What can hang from each mark:
K_440: K_852
K_823: K_707
K_213: K_707
K_707: K_151 K_440 K_823
K_996: K_193
K_852: K_193 K_213 K_823
K_193: K_707 K_852

Known rows, with every way that one mark hangs from another:
K_213(K_707(K_440 K_823)): [  7.9  -6.0 -15.1   2.0  -8.4  -5.1  -4.1   6.0 -13.2 -11.9   3.7  -1.0
  -6.2  19.7  18.0   0.6   4.7]
K_193(K_707): [  6.5 -36.4  16.4  17.5  13.8 -11.1  -4.8  -3.3  -4.5  11.3  -2.5  22.3
 -28.4   8.4  20.9   5.6   3.3]
K_193(K_707(K_151 K_440(K_852(K_213)) K_823)): [ -7.6   2.1  -8.8  12.3  -4.2  -6.6  -2.2   6.9  -4.3  -5.1 -20.5 -31.0
  27.8   3.6  20.7   3.4   7.5]
K_213(K_707): [ 10.1 -29.5  -2.6  10.5   7.8  -4.9  -6.6  -4.2 -13.4  -0.3   5.2  28.2
 -22.3  16.0  17.8  -0.1   4.2]
K_996(K_193(K_707(K_823))): [  0.5 -17.4  15.3  23.1   6.0 -10.6  -1.0  -2.3 -10.5   3.3  -1.0  -1.6
 -11.9   3.0  17.9  12.8   5.5]
K_996(K_193(K_707(K_440(K_852)))): [ -5.9  -9.3   9.3  21.6   5.1 -14.5   2.6   0.1  -3.3   5.5  -6.1  23.1
  -4.4   3.2  21.0  12.6   4.1]
K_193(K_852(K_823(K_707(K_440)))): [ 10.5  -2.8   4.0  22.1  11.1  -9.9   6.1  -1.4  -0.8  20.9  -4.4  13.6
 -43.3  12.4  22.1   6.8   8.1]
K_193(K_707(K_151 K_823) K_852): [  6.6 -14.5  11.3  19.7   4.9  -3.9   0.3   3.6  -5.2   1.5  -9.4 -12.7
  -4.0   7.5  20.9   2.0  13.6]
K_213(K_707(K_151 K_440(K_852) K_823)): [ -1.8  11.6 -23.5   7.7 -13.4  -2.8  -2.3   8.4  -9.6  -8.2  -4.0  -1.6
  14.4  18.3  17.2   3.8   7.1]
K_440(K_852(K_193(K_707(K_151 K_823)) K_213)): [ -9.0  -5.0  -1.8  15.4   8.9   0.7 -11.7  -0.7  -5.7   5.7 -23.6 -46.3
  33.2   1.6  18.8   5.3   7.5]
K_823(K_707): [ 10.2 -29.9   1.2  12.7  18.4  -8.0  -1.8  -7.0  -5.2  25.2  -8.4  24.1
 -47.1  10.1  22.5  10.7   1.6]
K_823(K_707(K_440(K_852))): [  1.9  -7.8  -4.9   9.8  10.9 -11.7   4.2  -1.5   1.1  22.8 -16.1  26.9
 -30.6   9.7  24.0  13.5   1.7]
K_193(K_707 K_852): [ 10.4 -32.5  26.1  20.3  19.1  -9.5   2.0  -4.6  -3.2   7.6  -7.4  19.7
 -25.3   5.5  23.5   0.8  11.0]
K_707(K_151 K_440(K_852) K_823): [ -1.7  18.9 -24.9   5.6 -10.8  -0.9   1.2   9.6  -7.6   1.1 -11.5   7.5
   6.6  11.8  17.0   9.9   5.5]
K_213(K_707(K_440)): [ 10.2 -19.8 -15.8   3.9  -2.6  -5.7  -6.8   2.6 -12.6  -7.7   4.7  21.5
 -15.0  20.1  18.9  -1.8   3.3]
K_440(K_852(K_193)): [  0.6  -5.5  -3.5   9.0  16.3   0.9  -6.9  -6.3  -6.6  18.0 -13.3  24.4
  -9.4   8.1  17.6  10.4   2.3]
K_707(K_151 K_440(K_852(K_193 K_213)) K_823): [ -5.3  19.0 -35.5  -0.1  -4.2   8.4 -10.9   6.0 -12.2  -2.6 -23.9 -36.7
  38.3   6.4  15.9   4.3   5.4]
K_707(K_823): [  8.1  -8.7  -4.3   6.8   4.1  -2.8  -0.4  -0.7 -12.5   4.6  -5.3  17.2
 -22.7   8.7  16.5   8.2   4.0]
K_996(K_193(K_852(K_213))): [  8.7 -14.6   0.8  15.8  17.9   0.6   3.1  -9.3 -20.1  -5.0 -15.0  13.5
  -2.6  -6.2  17.9   0.2  11.5]
K_193(K_707(K_151 K_440 K_823) K_852(K_213)): [  4.8  -8.0  -6.6  11.2  -1.3  -1.8  -1.8   7.5  -8.4 -12.9 -18.5 -42.8
  22.1   3.5  21.7  -5.4  14.1]

Rows:
[ -2.5   7.1  -1.8  20.3  -2.4 -11.4   1.0   0.0  -5.3   3.4   7.5  29.3
 -13.3  18.5  15.9   4.6   4.3]  K_213(K_707(K_440(K_852(K_823))))
[ 10.4 -23.3  12.6  13.3   9.4 -10.4   2.0   2.9  -1.6   0.6  -7.9  11.9
 -17.6   8.8  24.5  -0.8  10.0]  K_193(K_707(K_440) K_852)
[ -3.2  -2.7 -30.7   6.5  10.2   3.1 -11.6   0.1  -5.1  18.0 -27.3 -28.2
  14.4   7.4  21.8   6.5   3.1]  K_823(K_707(K_151 K_440(K_852(K_193 K_213))))
[  8.3 -13.7  10.0  23.3  13.6  -3.3   0.2  -9.7 -14.4  -4.8   0.1   4.1
  -8.8   8.0  16.7  -8.4  12.7]  K_193(K_852(K_213(K_707) K_823))
[  6.9  -1.4 -31.1   4.5 -15.7   0.1  -8.1  10.3 -14.6 -13.2   4.1 -11.0
   6.2  22.7  17.1  -0.7   6.0]  K_213(K_707(K_151 K_440 K_823))
[  1.6  -2.3 -32.5  15.9   5.3   3.6 -16.4   0.6  -8.3  19.4 -11.3 -39.7
  -1.9  13.7  17.6   4.2   2.0]  K_852(K_193 K_213 K_823(K_707(K_151 K_440)))
[  6.0  -7.3  -6.3  19.8   6.4 -11.1  -0.6  -1.1  -2.4  24.0   1.1  15.6
 -46.0  15.8  20.0  11.5   0.8]  K_852(K_823(K_707(K_440)))
[  4.3 -21.3  27.5  30.7  19.4 -10.0   1.7  -8.4  -5.6   6.4  -7.4  -3.7
 -14.0   0.0  19.6  -2.6  11.9]  K_193(K_707 K_852(K_213 K_823))
[ -5.2  -8.1  17.7  15.6  13.0  -6.8  -5.8  -2.8   0.6  14.4 -14.0 -13.1
   2.9   6.7  19.6  12.1   4.8]  K_440(K_852(K_193(K_707(K_823))))
[  8.5 -15.0 -30.9   5.9  -9.6  -0.4 -10.8   7.2 -13.8  -8.7   5.9  10.5
  -3.3  22.7  17.5  -2.9   4.6]  K_213(K_707(K_151 K_440))
[ -5.6   6.3  -1.5  19.3  16.8   0.5  -7.1 -10.0  -8.8  16.8 -12.8   2.4
   2.3   2.6  13.7   6.9   3.5]  K_440(K_852(K_193 K_213 K_823))
[  1.7 -16.9  -6.0  14.4   3.4   1.5 -16.6   3.7  -6.6   8.2  -6.9 -33.0
   6.5  13.1  18.0   6.8   5.2]  K_852(K_193(K_707(K_151 K_823)))
[ -6.8   3.1 -15.0  23.5   6.5   3.8 -14.7  -6.1 -12.2   6.0  -4.5 -16.7
  23.1  12.5  12.6  -0.5   6.6]  K_440(K_852(K_193 K_213(K_707(K_151)) K_823))
[  4.6 -14.0  16.4  35.2   8.3  -7.1  -0.8  -0.7  -2.8  12.1   2.0   7.6
 -19.8   9.9  18.4   1.9  12.2]  K_193(K_707(K_151) K_852(K_823))
[ -0.6  -9.0 -23.5   5.3  -3.1   3.7 -18.1   8.2  -9.9  -5.2 -15.8 -62.0
  33.0   9.8  18.7  -0.8   5.3]  K_852(K_193(K_707(K_151 K_440 K_823)) K_213)
[-9.2 10.0 -5.1 21.7 -8.6 -9.0  0.6  8.0 -5.8 -0.2 -8.4 -9.7 16.7  5.5
 18.7 13.7  7.0]  K_996(K_193(K_707(K_151 K_440(K_852) K_823)))
[  6.0 -10.2  18.6  26.7   6.0 -13.3   3.1   1.2   0.0   6.8   2.1   9.8
 -25.3  10.8  20.8   1.6   9.7]  K_193(K_707(K_440) K_852(K_823))
[  2.6 -12.6 -16.0  22.9   0.9   0.1 -10.7  -3.8 -17.6  -2.6   6.1  -3.4
   0.8  13.7  12.5  -4.9   6.4]  K_852(K_213(K_707(K_151)) K_823)
[  2.5  -3.2 -29.6  16.6  -8.5  -0.5 -11.2   3.4 -16.6  -9.2   5.8 -11.3
   8.4  17.6  13.9  -6.5   5.6]  K_852(K_213(K_707(K_151 K_440)) K_823)
[ -0.7 -13.6   1.1  24.9  -1.4  -5.7  -5.0   2.6 -11.8   2.4  -0.7 -12.2
   0.7   6.0  16.8  11.3   6.9]  K_996(K_193(K_707(K_151 K_823)))
[  1.0  -1.6 -36.3  13.3  -5.9   6.4 -21.0   2.8 -16.7  -6.2   3.8 -35.2
  22.2  20.3  12.8  -6.5   4.5]  K_852(K_193 K_213(K_707(K_151 K_440)) K_823)
[  6.8 -10.5 -17.9  10.7  -6.3   0.8  -7.7   3.3 -15.7  -6.2   4.1  -2.9
  -1.8  18.4  15.5   1.3   7.1]  K_213(K_707(K_151 K_823))
[  6.7  -9.0  -2.5  28.2  17.2  -1.5   0.5  -6.8  -8.2  19.1 -13.5 -11.1
 -20.3   3.9  19.9   1.6  11.5]  K_193(K_852(K_213 K_823(K_707(K_151))))
[  6.7  -5.6  -2.9  13.7  -5.3  -4.4   0.0  10.8  -4.0  -5.3  -8.9 -20.4
   4.2  11.0  22.0   0.6  12.9]  K_193(K_707(K_151 K_440 K_823) K_852)
